Known rows, with every way that one mark hangs from another
kibe[digub fuzi[bupumu kugumo] pomipez]: -1.91, 4.71, -1.68, 1.35, 0.14, -0.35, 5.40, 0.84, -0.03, 0.34, -0.33, -5.65, -1.32, -1.20, -2.74, 3.43, -0.03, -0.24, 2.29, 0.03
kugumo[kibe]: 0.07, 0.67, 0.74, -0.18, -0.22, 0.71, -2.54, -0.08, 0.92, -0.28, -1.61, 3.11, 0.37, -2.71, 1.39, -0.98, 0.06, -2.42, 1.87, 0.53
gubu[fuzi]: 0.02, -1.64, 0.94, -0.20, 1.38, 2.86, 0.68, 0.23, 0.03, -0.33, 1.64, 1.88, 1.46, 2.73, 0.30, 0.14, 0.52, -1.09, -2.35, -1.19
gubu[digub]: 0.33, -3.60, 0.86, -0.18, 0.51, 2.11, -2.37, 0.72, 0.40, 0.72, 0.98, 2.38, 1.03, 2.06, 1.27, -0.77, 1.82, 0.66, -2.66, 1.24
fuzi[bupumu kugumo[kibe[pomipez]]]: 0.54, 6.13, -1.20, -0.30, 0.00, 1.40, -0.36, -0.63, 0.74, -0.47, -0.03, -2.99, -2.21, -2.00, 0.11, 0.78, -0.83, 1.62, 1.01, 1.64
digub[kibe]: 2.01, -2.70, 0.82, -0.25, 0.48, 0.18, -3.33, -0.85, 0.04, 0.00, 0.00, 3.32, 0.00, 0.35, 0.77, -1.04, -0.78, -1.27, 0.30, 1.02
pomipez[kibe[digub kugumo]]: -2.80, 1.69, -0.57, 0.43, 0.24, -2.81, 4.20, 0.66, 1.27, 0.13, -4.05, -0.82, 0.01, -4.64, 0.89, -0.18, 0.29, -2.48, -1.89, -2.86
pomipez[kibe[digub[bupumu] fuzi]]: -2.81, 0.31, -0.47, 0.56, 0.46, -1.38, 3.93, 1.11, 0.56, 0.26, -2.24, 0.41, 0.85, -1.69, 0.85, 0.90, 1.54, -3.29, -1.26, -1.74
fuzi[bupumu kugumo[kibe]]: 0.62, 6.39, -1.04, -0.27, -0.18, 2.17, -1.26, -0.77, 0.93, -0.43, 0.30, -1.26, -2.17, -1.24, 0.53, 0.23, -0.54, 1.50, 0.44, 1.35
vetak[fuzi[kugumo]]: 0.46, 0.65, 1.04, -0.67, 0.09, -1.65, 2.68, -0.12, -0.25, -0.33, 0.52, 1.80, 0.29, 2.49, 1.33, -0.64, -0.77, 5.12, -1.12, -0.73
fuzi[bupumu kugumo[kibe[digub pomipez]]]: 0.06, 6.52, -1.22, 0.21, 0.13, 1.29, 0.12, -0.63, 0.57, -0.15, -0.73, -3.52, -2.44, -2.29, -0.39, 0.96, -0.52, 1.02, 2.36, 0.70
vetak[digub[bupumu] fuzi]: 0.20, -4.89, 2.82, -0.46, -0.64, 1.40, -1.14, 0.59, -2.19, -0.09, 2.03, 6.09, 1.16, 5.47, 2.15, -1.46, 0.31, 6.13, -1.80, -1.02
digub[bupumu kibe[pomipez]]: 2.61, -5.79, 0.41, -0.14, 0.49, 0.04, -3.53, -0.58, -1.03, 0.09, 0.99, 0.22, 0.69, 2.59, 0.49, -0.95, -0.76, -1.53, 1.39, 1.58
vetak[digub fuzi[bupumu kugumo[kibe[pomipez]]]]: -0.02, 2.31, 1.69, -0.61, -0.63, 2.16, -0.13, 0.09, -1.30, -0.58, 1.21, 3.15, -1.38, 1.36, 0.59, -0.47, -0.76, 8.00, -0.04, -0.48
fuzi[bupumu]: -0.22, 2.05, -0.46, 0.08, 0.39, 0.80, -0.82, -0.24, -0.04, -0.26, 0.56, 0.69, -0.50, 0.39, 1.72, 0.27, 0.46, 0.53, -1.77, 1.32
kugumo[kibe[digub[bupumu] pomipez]]: -0.53, -0.25, 0.41, 0.63, 0.15, -0.02, -1.15, 0.16, 0.07, 0.19, -2.29, -0.35, 0.35, -2.31, 0.25, -0.22, 0.28, -3.24, 4.66, -0.34
pomipez[kibe[digub[bupumu[fuzi]] kugumo]]: -2.39, 0.80, -0.90, 0.12, 0.11, -3.34, 2.79, 0.14, 0.84, 0.18, -2.91, -1.08, 0.52, -3.12, 0.71, -0.58, 0.95, -2.97, -1.98, -2.90
pomipez[kibe[fuzi]]: -2.39, 1.07, -0.38, -0.25, 0.30, -1.68, 3.92, 1.09, 1.14, -0.25, -1.95, 1.34, 0.73, -3.06, 1.43, 0.86, 0.92, -2.22, -3.38, -0.37
bupumu[fuzi[kugumo[kibe[digub pomipez]]]]: 0.40, 2.89, -0.42, -1.56, -0.34, -3.15, -1.66, -1.79, 0.51, 0.18, -0.28, -0.75, -0.66, -2.03, -0.44, 0.14, 0.71, -0.84, 0.47, 0.02
bupumu[fuzi[kugumo]]: 0.87, 1.65, -0.32, -2.00, -0.44, -3.23, -1.53, -1.82, 0.45, 0.18, 1.10, 0.20, -0.29, 0.06, 0.61, 0.08, 0.76, 0.33, -2.62, 0.58
gubu[digub[bupumu kibe[pomipez]] fuzi[kugumo]]: 2.75, -4.79, 0.53, -0.19, 1.83, 6.39, -2.88, 0.10, -0.48, 0.31, 4.30, -0.73, 0.99, 6.37, -2.22, -0.95, 0.93, 1.08, -1.24, -0.09
digub[bupumu]: 0.83, -4.11, 0.44, -0.13, -0.06, 0.18, -1.73, 0.05, -0.54, 0.26, 1.19, 1.18, 1.40, 3.69, 2.38, -0.63, 0.61, -1.08, -1.49, 0.91

Rows
0.02, 1.38, 1.72, -0.68, -0.61, 1.99, 0.24, 0.05, -1.47, -0.35, 2.06, 3.67, -1.21, 3.38, 1.20, -0.35, -0.52, 8.79, -2.16, -0.59 -> vetak[digub fuzi[bupumu kugumo]]
0.71, 0.74, -0.96, 1.04, -0.48, 1.14, -0.89, -0.08, 0.53, -0.52, 0.92, 0.83, -0.06, -0.37, -2.12, -0.49, -1.19, -1.96, 0.47, 0.41 -> digub[kibe[fuzi[bupumu] kugumo]]
1.92, -5.50, -0.06, -0.33, 0.23, 1.00, -4.93, -0.34, -0.33, 0.54, 2.24, 0.18, 1.28, 2.75, -1.18, -1.95, 1.28, -0.57, -0.90, 0.97 -> gubu[digub[bupumu[fuzi] kibe[kugumo pomipez]]]
0.25, -0.99, 2.53, -0.96, -0.81, 0.98, 0.71, 0.28, -1.21, -0.09, 1.46, 4.59, -0.44, 3.29, 1.47, -0.58, -0.76, 8.09, -2.22, -1.04 -> vetak[digub fuzi[kugumo]]
1.01, -0.43, -0.50, 0.43, 0.40, 0.44, -0.75, -0.07, -0.23, -0.34, 0.70, 0.10, -0.20, -0.52, -1.47, 0.72, -0.83, -1.39, 1.30, 1.84 -> digub[kibe[fuzi[bupumu] pomipez]]
1.14, -5.63, 1.59, -0.10, -0.80, 2.87, -3.32, 0.48, -1.53, 0.25, 1.91, 3.26, 0.22, 2.90, 0.10, 0.05, -0.29, 1.10, -0.48, 1.04 -> vetak[digub[bupumu kibe[fuzi pomipez]]]
2.55, -4.84, 0.38, -0.76, 0.41, 2.14, -6.22, -0.89, -0.23, 0.76, 3.07, 2.11, 0.85, 4.38, -0.18, -1.96, 1.87, 0.28, -1.39, 1.40 -> gubu[digub[bupumu[fuzi[kugumo]] kibe]]
1.33, -1.34, -0.21, -1.19, -0.54, -1.03, -3.41, -1.32, -0.18, 0.16, 1.70, 0.43, 0.72, 2.62, 1.18, -0.89, 1.04, -1.10, -0.85, 0.74 -> digub[bupumu[fuzi[kugumo[kibe]]]]
-0.72, -2.84, 0.17, 0.77, 0.64, -1.80, 1.68, 0.40, -0.90, 0.81, -1.36, -3.14, 0.50, 0.62, 0.38, 1.05, 0.39, -1.66, 2.28, -0.53 -> kibe[digub[bupumu] pomipez]
-1.78, 0.40, -0.70, 1.30, -0.19, -3.06, 4.34, 0.74, 0.34, 0.40, -3.01, -5.08, -0.06, -3.30, -1.59, 0.84, -1.13, -1.75, 1.88, -1.97 -> kibe[digub kugumo pomipez]
0.79, 2.55, -0.38, -1.94, -0.44, -3.04, -2.04, -1.78, 0.60, -0.03, 0.20, -0.41, -0.44, -1.95, -0.04, 0.00, 0.50, -0.58, -0.52, 0.68 -> bupumu[fuzi[kugumo[kibe[pomipez]]]]
-0.41, 0.08, 0.21, 0.14, 0.10, -1.02, -1.87, -0.40, -0.02, 0.20, -1.95, -0.22, 0.45, -2.49, -0.05, -0.32, 0.74, -3.46, 4.43, -0.44 -> kugumo[kibe[digub[bupumu[fuzi]] pomipez]]
-1.26, -1.51, -0.81, 1.54, -0.29, -2.44, 3.31, 0.79, -0.22, 0.50, -1.85, -5.59, 0.56, -0.91, -1.37, 0.39, -0.70, -2.06, 2.19, -1.92 -> kibe[digub[bupumu] kugumo pomipez]
2.05, -4.10, 2.37, -0.77, -0.50, 1.50, -1.57, -0.21, -2.20, -0.11, 2.35, 3.46, -0.41, 5.03, 0.34, -1.21, -1.33, 7.38, -0.03, -0.44 -> vetak[digub[bupumu kibe[pomipez]] fuzi[kugumo]]
0.82, 2.58, -0.08, -0.76, -0.37, -0.06, 0.28, -0.31, 1.07, -0.05, -1.07, -1.81, -1.15, -2.14, 0.46, 0.53, -1.19, 0.49, 1.00, 1.08 -> fuzi[kugumo[kibe[pomipez]]]
2.21, -4.85, -0.31, 0.38, -0.18, -0.33, -2.36, -0.36, -0.61, -0.13, 0.72, -1.56, 0.73, 1.58, -0.75, -1.41, -1.55, -1.75, 1.19, 0.65 -> digub[bupumu kibe[kugumo pomipez]]
-1.81, 3.69, -1.88, 1.47, -1.23, 0.58, 3.40, 1.17, 0.94, -0.60, 0.90, -1.71, 0.47, -0.88, -1.97, 0.82, -0.42, -1.40, -1.48, -0.06 -> kibe[fuzi[bupumu] kugumo]
-2.91, 3.65, -1.63, 0.43, -0.26, -1.47, 4.76, 1.18, 1.43, -0.65, -1.85, -0.95, 0.29, -4.08, 0.03, 0.60, 0.25, -2.05, -3.65, -1.12 -> pomipez[kibe[fuzi[bupumu] kugumo]]
-0.79, 1.00, 0.49, 0.49, 0.28, -0.45, -0.45, 0.14, 0.45, 0.14, -3.19, -0.03, -0.07, -4.12, 0.10, 0.11, 0.04, -2.98, 4.61, -0.42 -> kugumo[kibe[digub pomipez]]
1.41, 0.91, -0.76, 0.19, 0.23, 0.63, -0.18, -0.29, 0.00, -0.29, 0.93, -1.24, -0.99, -0.41, -1.84, 1.03, -1.31, -0.30, 1.22, 1.90 -> digub[kibe[fuzi[bupumu kugumo] pomipez]]
-3.35, 3.39, -0.96, 0.66, 0.66, -1.19, 4.34, 0.92, 0.76, -0.01, -2.48, 0.15, -0.05, -3.31, 0.45, 1.33, 1.49, -2.52, -1.46, -1.54 -> pomipez[kibe[digub fuzi[bupumu]]]
-3.09, 4.09, -2.23, 2.44, -0.57, -1.23, 6.27, 1.56, 0.32, -0.04, -1.21, -6.20, -0.18, -2.85, -3.90, 2.29, -0.51, -2.13, 2.28, -1.51 -> kibe[digub fuzi[bupumu] kugumo pomipez]
1.11, -2.20, 0.08, 0.21, 0.29, -0.26, -0.39, 0.04, -0.06, -0.15, 0.23, 0.71, 0.27, -0.56, -1.29, 0.61, -0.98, -1.87, 1.39, 1.53 -> digub[kibe[fuzi pomipez]]
